Known rows, with every step that occurs
Z, B, W: [  8   6 -10 -52  -2  -4  43 -14  -9  -5  -5 -23   7  42  13  14 -42 -36
   0 -10  -4  15]
B, W: [ 11   6 -12 -35  11  14  39 -11   1  -8 -24 -14  19 -11 -20   1 -29 -45
  10   0   0  15]
Z, R, L, B, W: [ 44 -11  -7  -2  -5  19  26 -21   8  17 -20 -27  26 -16  -2  -7  26  -3
 -10 -24  39  37]
R, L, B, W, G: [ 21   0  14 -13   1  13   5   0  12   1 -27 -48  31 -27  34  -6   1 -20
  20  -3  29   3]
J, G, L, B: [-17   2  -3  31   4  20 -15  23  28  31 -33 -18  14  22   7  27 -16  15
 -11  11  76  20]
R, L, B, W: [ 23  -3   5 -16  -4  14  32  -7  16  10 -36 -35  24 -13   9  -7  17 -18
  -2 -16  62  23]
G, L: [-14   6 -28   1  -2  18   4  -4  -3   6 -33 -16  15   2  -8  29 -40   8
  14   1  23  10]
Z, B: [-16  13 -19 -44  -3   2  18 -24 -14  11 -12 -24   5  67  32  27 -45   5
   3 -28   0  28]
G, L, B, W, R: [ 12  -2 -12  19  -4  23  11  16  33  10  -6 -27   4  20  -2   4 -36 -15
 -32   6   3  -5]
W, G: [-11  11  -9 -23  14  19 -10 -13  -4   0 -25 -30  21 -12  20  12 -40  -5
  32  -3 -22   3]
A, J: [ 11  26 -16 -62  -4  25  -9 -19 -16   2 -18 -25  24 -15   9  20 -44  -4
  42 -25  -2   6]
W, B: [ 10   0 -26 -44   5  31 -27 -10 -22   8 -23  -9  10  39  15   6 -33  15
  12  -4  10  17]
Z, R, L, B: [ 26  -6 -15  12  -5  31   2 -33   6  37 -26 -30  26   2  14   2  31  45
  -5 -41  51  49]
Z, R: [ 20  -1 -35 -12   8  32   7 -40  -8  16  -7  -4  22  12 -19  12 -17  18
   7 -29 -30  44]
L, B, W, G: [ 11   4   8 -12   5   7  -1   2  20   0 -18 -31  24  -2  17   5 -22 -25
  10   0   9   2]
B, W, G, Z, R, L: [ 39 -20 -26   2  15  38   8 -10 -19  -1  -5 -46  33 -49  29  -9  19  -8
  53 -12 -18  21]
A, J, G, Z: [ -2  11 -22 -30  21  43 -11  33  -4   9 -11 -28  18  -7  36  19 -18 -23
  54   0  15  14]
B, W, R, L: [ 22  -4  -9 -15   6  36  33  -8   0  -1 -19 -45  14 -45  11 -20 -15 -21
   4  -9 -13   6]
J, G, L, B, W, R: [  6  -4  -1  30   6  29   5  39  35  13  -3 -28   3  10   1   0 -34 -26
 -33  22  18  -2]
J, B, L: [ -4   5   6   2  -6  24 -23  -8  21   6 -48 -16   7 -23   0  16 -29  22
  12 -20  12  22]
A, J, B: [ 13  32  -2 -46 -16  29 -26   5  -6  11 -38 -24  -5  18   5  23 -39  -7
  19 -16  19   8]
L, B, W, G, Z: [  7  -6 -14  -2  17  24   1  29  20  -1 -10 -36  19   9  37   6  -1 -32
  33   2   7   6]
R, L: [  2   6 -14 -25   7  28  19 -28 -13  12 -47 -37  26 -28  14   3   4   9
  25 -24  28  26]
A, J, G, L, B: [ -4  14   2   2  -8  20 -32  26  19  26 -21 -24  20  -1  19  32 -29  13
   9   5  82   8]

Rows
[-17 -10 -12  -6   3  13 -23  -4   3  -5   4 -42  18 -10  68  26 -43  26
  52 -28 -18  10]  W, G, Z, B, L
[ 16 -13 -45   7  19  40 -12 -12 -11   9   6 -23  24  12  23  12 -10  10
  44 -18 -49  28]  W, G, Z, R
[ 18  20   5 -20 -17  11 -33  29  -6 -13 -21 -38   8 -36  11  24 -60 -29
  35  28  13 -34]  A, J, B, W, G, L
[-18   5  -5  23  -8  14 -31   8  21  19 -28 -32  20  17  24  28 -28  24
   7   1  46   2]  W, G, L, B
[ 26 -16 -43   5  11  49  14 -22 -19  18 -18 -34  27 -18  20   1  26  21
  40 -33   3  45]  G, Z, R, L
[-21 -11 -21 -13   0  18  -2  -9   5   2  -4 -29  12   8  50  26 -32  28
  38 -35  -3  28]  G, Z, B, L
[ 34 -17 -29  18  12  31  -5   3  11  12  14 -24  25  22  20   6   8  -7
  23 -12 -23  27]  L, B, W, G, Z, R
[ 41  15   6 -35 -13  40   2   9  -4   3 -26 -54  -2 -37  21 -13 -23 -26
  11  -9  -2  -9]  A, J, B, W, R, L
[  8  -2 -10   5  -7   5  17  10  22   9 -27 -18  17  15 -10  16 -20 -23
 -10   6  52   9]  G, L, B, W
[  7   4 -15 -34   2  14  34  -3   3  -2  14 -31  -7  46  18   0 -58 -29
 -21 -10 -52   3]  Z, B, W, R
[ 35  -8 -27  11  11  36 -11  15  -3   2  -2 -23   9  21  12   6  -7 -24
  28   2 -44  20]  J, B, W, G, Z, R
[  5   7   1   7  -7   9 -17  27   2  -9 -31 -30   5 -16   3  19 -50 -31
  17  33  13 -20]  J, B, W, G, L
[ 13   3 -15 -16  14  31  33  -1  11  -4  -9 -24   6   0 -12 -10 -45 -37
 -12  -1 -52   2]  B, W, R
[ 20  12  -7 -31   5  30 -21  39  -2 -12 -11 -41   7  -6  34  12 -29 -48
  58   8 -13 -14]  A, J, B, W, G, Z
[ -8  10 -20 -48   7  23  -6  24 -16  11  10 -37   6  51  66  32 -41 -12
  45 -11  15  15]  A, J, G, Z, B
[ 13   3  -4 -16   1  13  29  -3  24   8 -25 -15  18  25  -8   4  -6 -27
 -13  -9  33  23]  L, B, W
[ 15   1  -7   0   3  28  23   5  35  11  -8 -26   5  29   1  -9 -28 -22
 -31  -8 -10   7]  L, B, W, R
[  9  -9 -12 -20  -1  29 -44 -19  -2  -1 -16 -11  22 -40  18   4 -39  42
  27 -16   7  15]  W, B, L
[  4  -2  -7  11  -2  39   4  -8  22  32 -29 -45  11  14  34  -6   9  27
 -16 -33  35  23]  W, R, L, B
[ 44 -20 -23   9   5  35  26   0  13  17  -9 -32  26   0  16  -5  40  -8
   9 -20  37  39]  G, Z, R, L, B, W
[ 41  -8   3   2   0  15  -1 -16   4   8  -8 -41  34 -34  21  -7   8  -2
  15 -12  10  15]  Z, R, L, B, W, G
[ 17 -14 -42  13  29  49   0   6  -5  22   1  -9  18  15   7  12   1  -1
  27  -7 -14  48]  J, G, Z, R
